Known rows, with every way that one mark hangs from another
(Z_633 (Z_171 (Z_966 Z_875))): [ -6  -9   3 -24   5   5  35  -2   5 -49   3 -74 -14  11   5 -10  14  24
   4  23]
(Z_875 (Z_362 Z_810) Z_782 Z_966): [  9   3  -8 -10 -10  18 -11  11 -19  33   1 105   3 -34  18  17 -33  -8
 -35 -33]
(Z_810 (Z_362 (Z_875 Z_782))): [  9 -20   5 -23  12   1 -33  22 -17   5  -5  -4  -4  -8   9   9   4 -11
  26  -1]
(Z_966 (Z_171 Z_633) (Z_875 (Z_362 Z_810) (Z_782 (Z_710 Z_31)))): [ -3  16  -2  34 -12 -20   1   6  22  -7  18  -6  -7   2 -24 -17   3 -12
 -36   5]
(Z_710 Z_31 Z_782): [-11  -6  13 -56  15  -4  32  13  36 -15 -16 -29 -33 -31  21   3  43  37
  32  18]
(Z_810 (Z_362 (Z_875 (Z_782 Z_710) (Z_966 Z_171)))): [  6   4  -2  36  -8  20 -25 -27  -4  15  -6  21 -12  29   2  21 -22 -26
  18 -13]
(Z_362 Z_810): [ -3 -18  17 -47  11  -4   2  -3  -5  10 -21 -51   6  -5  -1   3  24   6
  14   9]
(Z_31 (Z_710 Z_782)): [-19  -6  20 -53  26   4  32 -15  16 -16  -9 -46  67 -29  11   9  24  24
  65   5]
(Z_362 Z_875): [  1 -21   6 -37  19   2 -13 -15 -10   4 -22 -61   5   4  -8  -1  37  16
  37  18]
(Z_966 Z_171 (Z_875 (Z_362 Z_810) (Z_782 (Z_710 Z_31)))): [  3  10  12  33 -24  11  -4 -21  23 -16  21 -13 -18  -8 -22   5   1  -9
 -38   1]
(Z_633 (Z_171 (Z_966 (Z_875 (Z_362 Z_810) Z_782)))): [ -2  -5  -2  -2 -12   2  -8  33  -7 -30  28   8 -13 -25   7  -5 -23  -8
 -29  -4]
(Z_171 Z_633 (Z_966 (Z_875 Z_782))): [ -3  -5  -1  -8   7 -44  33  58 -12 -18   9 -13  39   2  13 -32   4  19
  19  10]
(Z_633 (Z_171 (Z_966 (Z_875 Z_362 (Z_782 (Z_710 Z_31)))))): [-11 -10 -12  15   0  11  14   0  26 -46  27  17 -44  10  24  -8 -23  23
 -35  -2]
(Z_362 Z_810 (Z_875 (Z_782 Z_710) (Z_966 (Z_171 Z_633)))): [-11   0 -11  32  -1 -22 -31  -3  -7  40  -9   8  17  19 -11  -6  -5 -25
  29   0]
(Z_633 (Z_171 (Z_966 (Z_875 (Z_362 Z_810) (Z_782 Z_710))))): [-13 -18  -3  19  -5   5 -12   6   4 -28  22  -4 -16  16  10  -8 -31  -9
 -20  -6]
(Z_810 (Z_362 (Z_875 (Z_782 (Z_710 Z_31)) (Z_966 (Z_171 Z_633))))): [ -2  13 -15  32  -3 -16 -21  12  17  25 -11  35 -27  18   9  -2 -10 -20
  12  -1]
(Z_362 Z_810 (Z_875 Z_966)): [  3 -11   5 -23  -7   6 -38   5 -10  36 -32 -10   6 -13  -8   5  20 -12
  38   7]
(Z_875 (Z_362 Z_810) Z_782 (Z_966 (Z_171 Z_633))): [  3  28 -17  13  -8 -11   1  17 -17  32   7  83   9 -24  -3   3 -30 -22
 -41 -25]
(Z_252 (Z_31 Z_710)): [-10 -13  33 -46  43  11  22  -8 -20 -10 -17 -35  53   3  31  26   5  25
  32   7]
(Z_966 (Z_171 Z_633) Z_875): [  4  19  -1  -5   3 -19  49 -17   0 -28   1 -83  18  15 -34 -18  37  12
   5  26]

Rows
[ -2  -7   9  19  -7   0  12  21  21 -17  10  21  -6  13  18 -12 -15  21
 -22  -3] => (Z_171 (Z_966 (Z_875 Z_362 (Z_782 (Z_710 Z_31)))))
[  6  15 -10   6   2 -23  45  -1 -11 -30  24 -37  23  -6 -20 -12  21  12
  -7  12] => (Z_966 (Z_171 Z_633) (Z_875 Z_782))
[  0  19 -14   0   5 -13   2 -10  -9  22 -23 -17  11   9 -20  -7  21  -3
  28  13] => (Z_362 (Z_875 (Z_966 (Z_171 Z_633))))
[ 11 -12 -11 -11   2  12 -15  -1 -21  20  -7  51   8 -23  15  12   2  11
  21 -11] => (Z_362 (Z_875 Z_782 Z_966))
[ 11   0  14 -17 -12  13  -3   0  -4  -7  -6 -30   9  -9 -26  -6  14  -8
 -18   6] => (Z_966 (Z_875 (Z_362 Z_810)))
[  3 -12   3 -24   7   4 -14  11 -17  16   8  41   4 -28   9   9 -14  -3
 -28 -20] => (Z_875 (Z_362 Z_810) Z_782)
[ 15  -6  -6  -7  -4  12 -30  20 -19  24 -11  61  -6 -15  20  15 -12 -15
  20 -15] => (Z_810 (Z_362 (Z_875 Z_782 Z_966)))
[  3   8   2  31 -15  15 -26 -12  19  13  -9  31 -37   8   9  20 -10 -18
   7  -6] => (Z_810 (Z_362 (Z_875 (Z_782 (Z_710 Z_31)) (Z_966 Z_171))))
[  4   7  11  37 -18  15  -2 -34   1 -13  22 -21   7  12 -29   6 -10 -18
 -27  -5] => (Z_966 Z_171 (Z_875 (Z_362 Z_810) (Z_782 Z_710)))
[  5  36 -20   2   3   2  31 -17  -8  22 -11  46   2  12  -9  -1 -13   1
 -34 -13] => (Z_875 Z_362 (Z_966 (Z_171 Z_633)))
[ 16  20  -1  15 -14  20  28 -26 -12 -29  32   0   5 -17 -24  11  -3   4
 -40  -7] => (Z_966 Z_171 (Z_875 Z_362 Z_782))
[  5  27   3   5 -11 -16  10   4  -2  -4   2 -52  17   2 -47 -20  16 -21
 -20  14] => (Z_966 (Z_171 Z_633) (Z_875 (Z_362 Z_810)))
[ 13  -2   3 -18  -2  18 -26   8  -8  22 -35  13  -9   7   6   9   4 -15
  28   0] => (Z_810 (Z_362 (Z_875 Z_966)))
[  0  19 -13  34  -1 -11  27 -14  21 -18  24   5 -12  14 -15 -17   2  12
 -38   2] => (Z_966 (Z_171 Z_633) (Z_875 Z_362 (Z_782 (Z_710 Z_31))))
[-13 -13   1  10   8 -44  28  45  23 -16   2 -13  10  25  23 -36   7  29
  13  16] => (Z_171 Z_633 (Z_966 (Z_875 (Z_782 (Z_710 Z_31)))))
[-14 -25  -5  10   9   3  28 -16   6 -52  23 -35 -12  33  23  -7 -13  24
   7   6] => (Z_633 (Z_171 (Z_966 (Z_875 (Z_782 Z_710)))))
[ -1   2  -4 -13   1  15  22  -1   3 -40   8 -30 -20   9   0 -10  -6  14
 -24   7] => (Z_633 (Z_171 (Z_966 (Z_875 Z_362))))
[ -3  -3   4  32 -13   8 -37 -28  -5  30  -7   1   5   6 -11  17  -6 -23
  27  -6] => (Z_362 Z_810 (Z_875 (Z_782 Z_710) (Z_966 Z_171)))
[ -7 -23   3  -2  13   8 -18 -17  -6  17   4  28   1  17  12   6 -23  -3
 -21 -21] => (Z_875 (Z_362 Z_810) (Z_782 Z_710))
[ -4  16  -4  -1  -6 -23 -24   9  -8  39 -27 -29  14  -4 -28 -10  20 -25
  34  15] => (Z_362 Z_810 (Z_875 (Z_966 (Z_171 Z_633))))
[ 13  26 -13  12  -9  29  22 -30 -17  12  17  86  -5 -23   6  28 -32   4
 -51 -32] => (Z_875 Z_362 Z_782 (Z_966 Z_171))
[  5 -14  -5  11  -4  12 -35   7  15  21 -17  57 -33   9  29  12 -10  -6
  16  -9] => (Z_810 (Z_362 (Z_875 (Z_782 (Z_710 Z_31)) Z_966)))
[-12 -36  11 -10   8 -12 -48   4  16  16 -10 -26 -15  -8   7  -1  23   0
  30  11] => (Z_362 Z_810 (Z_875 (Z_782 (Z_710 Z_31))))
